Each row comes from the steps of one walk. Every step used is in the known rows, and no mark comes twice. Write the walk behind each row, first mark first.
Known rows
J-L: [-2.09  2.15  0.85  0.73  0.68 -1.01  0.29  1.70  1.63  0.85 -2.36  1.87
  1.25  2.23  0.75  1.28 -0.30  2.66  0.14  0.97 -0.28  0.94 -1.69]
Y-L-N-A: [ 1.66  1.70  5.08  0.50 -1.31 -0.40  1.01  2.66  2.61  0.46  8.42  2.96
  3.38  2.31  2.89 -0.98 -0.68 -4.85  0.44 -0.83  0.21 -1.27 -0.20]
J-L-N-A-V: [-1.67  4.30  2.55  1.08 -1.61 -3.55 -0.44  4.59  2.02  1.98  3.23  4.25
  2.80  2.51  1.23  1.22 -0.01 -3.09 -1.98 -0.23 -2.58 -1.30 -0.60]
L-Y-A-W: [ 1.24  3.30  1.44  0.39  0.56 -1.33 -1.12  1.45  2.15  0.23  4.78  1.63
  2.38  3.37  1.80 -3.45 -2.26 -4.49 -2.22  0.06  0.08  0.11 -3.50]
J-L-Y-A-N: [-2.09  2.74  2.39  0.63 -0.22 -2.86 -1.61  4.95  2.92  1.05  2.32  3.36
  1.86  3.23  2.21  2.70 -1.67 -0.83 -0.70  0.61 -0.19 -1.00 -3.77]
L-Y: [ 1.77  1.79  1.33  0.13  0.23 -0.74 -0.74  0.04  1.44  1.68  2.41  0.89
  2.30  2.13  2.11 -0.79 -1.31  1.17  0.14  0.26  1.09 -0.22 -2.65]
M-A-V: [-4.51  0.97  0.81  0.75 -0.04 -2.56 -5.06 -0.22  1.14  2.10  0.31  2.63
  2.83  1.31  0.75  1.74  0.14 -1.61 -2.90  0.01  0.79  0.51 -1.88]
V-A: [ 2.00  0.60 -0.40  0.60  0.19 -1.04 -0.58 -1.31  0.65 -1.17  0.77  2.60
  1.87  2.57  0.75 -0.93  0.34  2.76  2.93  0.44  0.94 -0.49  0.22]
A-N-L: [-2.17 -1.16  4.26  1.56 -0.20 -2.69 -2.44  3.79  2.88  1.09  2.81  2.00
  2.02  1.75  2.32  1.90 -0.20  1.52  0.29 -0.08 -0.48 -1.84 -2.54]
M-A-N-L-Y: [-1.55  0.94  7.13  1.29  0.60 -2.88 -3.38  4.65  2.87  2.54  3.28  2.62
  2.85  1.40  4.33  3.30 -1.34  0.53 -0.73  0.21  1.51 -2.58 -3.77]
V-A-J-L-Y: [ 4.66  4.49  2.61  0.24 -0.42 -1.56  1.15  0.72  1.80 -0.48 -1.37  3.54
  1.93  2.42  2.36  0.65 -1.19  2.15  3.47  1.92  3.41 -0.01 -0.95]
N-L-J: [-0.45 -1.26  4.99  1.21 -0.56 -0.33 -0.67  0.28  3.30  2.56  4.46  0.28
  2.23  2.58  2.83 -0.15 -1.96  1.94  1.08  0.19  0.73 -0.65  0.51]
N-A-W: [ 0.93  1.40  0.66  0.36  0.18 -1.64  0.53  1.91  2.11 -0.72  1.93  2.78
  1.80  2.85  0.63 -3.25 -1.44 -3.31 -2.30 -0.18 -1.03  0.00 -0.45]
L-N: [ 0.56  2.57  3.60  0.97 -0.16 -1.25 -0.87  0.07  2.14  1.06  4.79  1.35
  2.47  1.85  1.04 -1.14  0.38 -0.62 -0.11  0.10 -0.80 -1.22 -0.52]
M-A-N-L: [-4.22 -0.22  6.15  1.78  0.57 -2.87 -3.88  3.51  3.10  1.57  2.07  2.84
  2.41  1.23  2.96  3.34 -0.54  0.87 -0.88  0.23  0.61 -2.03 -2.57]
V-A-J: [ 3.29  1.40  1.24  0.35 -0.81 -1.03 -0.73 -2.55  2.12 -1.87  0.32  3.00
  1.97  2.21  0.81 -0.94 -0.35  0.45  2.79  1.28  3.47 -0.20  0.59]
M-A: [-2.93  1.35  2.41  0.65  1.11 -0.74 -2.57 -0.86  1.74  0.95  0.05  1.97
  2.06  1.52  1.38  0.92 -0.67  0.63 -1.29  0.66  1.53  0.16 -1.34]
Y-L-J-A-N: [ 0.11 -2.31  3.74  1.08 -0.57 -3.39 -2.38  2.45  3.32  1.40  5.64  3.13
  2.20  3.76  1.92  1.54 -0.19 -0.96  1.04  0.19 -0.93  0.24  4.46]
J-L-N-A-W: [ 0.91  5.19  4.37  1.01  0.11 -2.79  2.38  5.12  2.34 -0.04  2.85  3.77
  1.97  2.91  1.20 -2.03 -0.59 -3.64 -2.04  0.25 -2.73 -0.81  0.21]
L-Y-A: [ 0.26  2.31  1.27  0.20 -0.10 -0.09 -1.40  0.13  2.35  1.08  4.75  1.32
  2.37  3.17  2.43 -0.97 -2.48 -1.65 -0.52  0.15  1.03 -0.41 -3.54]
N-L: [-0.99  0.08  3.25  1.39  0.05 -0.31 -0.76  1.64  2.36  1.49  2.47  0.78
  2.07  1.81  2.61  0.17 -0.90  2.03  0.61  0.12  0.27 -0.75 -2.75]

Which walk is each row?
[-0.97 -0.37  2.99  2.11 -0.99 -3.44 -3.25  2.02  2.95  3.92  4.25  1.88
  2.47  3.77  2.52  0.88 -0.87  0.68 -0.87  0.01 -2.44 -0.12  2.84] -> N-L-J-A-V
[ 0.54  4.76  5.73  0.81 -0.81 -1.73  0.44  1.31  3.34  0.49  1.39  2.41
  1.99  1.64  1.32  0.62 -0.34 -0.79 -0.17  1.65  0.99 -0.22 -0.62] -> A-J-L-N
[-4.12 -0.08  3.25  0.77  0.77 -3.01 -4.28  1.39  2.27  0.61  0.57  3.23
  2.04  1.27  0.97  2.57  0.12  0.05 -1.66  0.46  0.88 -0.89 -1.19] -> M-A-N
[ 1.02 -0.40  0.55  0.86 -0.11 -3.46 -2.19  0.76  1.38 -1.53  1.20  3.84
  1.88  2.37  0.35  0.83  1.05  2.05  2.51  0.17  0.11 -1.77  0.43] -> V-A-N
[ 2.68  3.45  5.23  0.37 -1.62 -1.09  0.53  0.50  3.98 -0.19  5.71  2.89
  2.61  2.13  1.69 -1.21 -1.61 -4.58 -1.06  0.69  1.28 -2.02  0.44] -> L-N-A-J
[-0.35 -1.15  1.63  1.07 -1.47 -2.97 -3.26  0.78  2.08  2.96  5.40  2.75
  2.96  3.75  1.65  0.84 -0.08 -2.25 -0.20 -0.28 -0.86  1.96  3.83] -> Y-L-J-A-V
[-0.64  0.30  0.61  1.37  0.72 -4.25 -2.87  2.43  2.56  0.44  0.95  3.04
  1.29  3.22  0.52  1.40  0.66  1.36 -0.74  0.61 -2.70 -0.78  1.65] -> J-A-N
[ 1.64  4.13  3.31  0.03 -0.21 -0.97  0.55  1.36  2.74  1.08 -1.03  2.13
  1.82  1.90  2.24  1.04 -1.79  0.62  0.38  1.87  3.00  0.63 -2.88] -> A-J-L-Y
[-1.28  0.52 -1.00  0.46 -1.47 -2.33 -2.19  1.46  1.79  1.14  2.36  3.31
  2.62  2.50  0.51  0.05 -0.83 -2.84 -2.18 -0.58 -0.97 -0.41 -1.17] -> N-A-V
[ 1.45  1.44  2.05 -0.16 -1.21 -0.43  0.10 -0.38  3.65 -0.49  1.90  2.78
  2.00  2.22  1.33 -0.51 -2.36 -2.75 -0.76  0.93  2.35 -0.32 -0.39] -> N-A-J
[-3.52 -0.60  4.35  1.63 -0.50 -2.11 -3.23  3.98  3.96  0.55  5.52  2.29
  2.12  2.69  2.59  1.76 -1.38 -1.35 -0.47 -0.20 -0.38 -2.01 -3.64] -> Y-A-N-L
[ 1.01  0.10  1.43  1.04  0.38 -1.83 -1.17 -1.20  2.85  2.10  2.54  1.36
  1.47  4.03  1.18 -0.49 -1.10  1.82 -0.05  0.84 -1.40  0.23  4.83] -> L-J-A
[-1.95  1.71  2.41  0.76  1.53 -1.92 -2.32  0.21  1.43  0.23 -0.06  2.30
  2.01  1.68  0.68 -1.53 -0.47 -1.99 -2.97  0.49  0.62  0.80 -1.10] -> M-A-W
[-0.31  2.76  2.22  0.93 -1.95 -3.03 -1.84  2.12  2.22  1.65  6.39  3.40
  3.32  2.42  1.06 -0.64 -0.01 -4.65 -2.29 -0.85 -1.92 -1.79 -0.33] -> L-N-A-V
[-0.42  1.47  3.61  0.68 -2.55 -2.21 -1.38  3.32  2.02  1.48  8.72  3.83
  4.14  2.15  2.23 -0.23  0.17 -6.80 -1.12 -1.37 -0.61 -0.80 -0.68] -> Y-L-N-A-V
[ 0.52  0.23  5.18  1.32 -0.31 -2.59 -1.90  4.44  2.85  2.14  4.42  1.69
  2.56  1.94  3.60  1.71 -1.09  1.31  0.60 -0.16  0.17 -2.46 -3.88] -> A-N-L-Y
[ 1.12  2.73  4.53  1.27  0.21 -1.04 -0.91  3.95  2.86  1.21  6.24  1.16
  2.59  3.19  3.76 -2.50 -2.79 -3.85 -1.46 -0.22 -0.02 -0.78 -4.97] -> N-L-Y-A-W
[ 1.36 -1.19  2.96  0.92 -0.13 -1.14 -0.74  0.11  2.82  1.84  4.98  1.84
  2.31  3.91  2.35 -0.13 -0.84 -0.20  1.16  0.34 -0.21  1.53  4.18] -> Y-L-J-A
[ 1.61  0.58  4.80  2.11  0.73 -2.87 -0.62  2.50  3.34  1.81  3.98  1.54
  1.64  4.07  2.47 -2.37 -1.51  0.03 -0.67  0.50 -2.55  0.27  3.50] -> N-L-J-A-W
[-0.15  4.71  2.06  0.57  0.77 -1.73  0.26  3.72  2.12  0.56  1.76  2.36
  1.81  3.50  1.94 -1.46 -2.24 -2.81 -2.15  0.60 -0.39  0.79 -3.76] -> J-L-Y-A-W
[-1.05  4.23  1.80  0.41  0.28 -0.65  0.10  2.66  2.53  1.40  1.75  1.86
  1.88  3.36  2.62  1.09 -2.44 -0.07 -0.36  0.72  0.53  0.11 -3.82] -> J-L-Y-A
[ 0.79 -0.17  4.36  1.97  0.23 -1.75 -0.73  1.29  3.63  2.98  3.82  1.06
  1.77  3.97  3.02  0.22 -1.58  2.64  0.66  0.61 -1.59 -0.64  3.36] -> N-L-J-A
[-0.62  1.21  1.93  0.39 -0.42 -2.44 -3.04  2.37  3.09  0.71  5.42  2.52
  2.35  3.05  2.11  0.89 -1.69 -2.32 -1.06 -0.01  0.20 -1.65 -3.62] -> L-Y-A-N
[-3.74 -1.83  7.47  1.44 -0.09 -2.55 -3.82  2.43  3.98  2.85  3.85  2.52
  2.39  2.04  3.23  3.01 -1.52  0.75 -0.59  0.38  1.08 -1.77  0.74] -> M-A-N-L-J
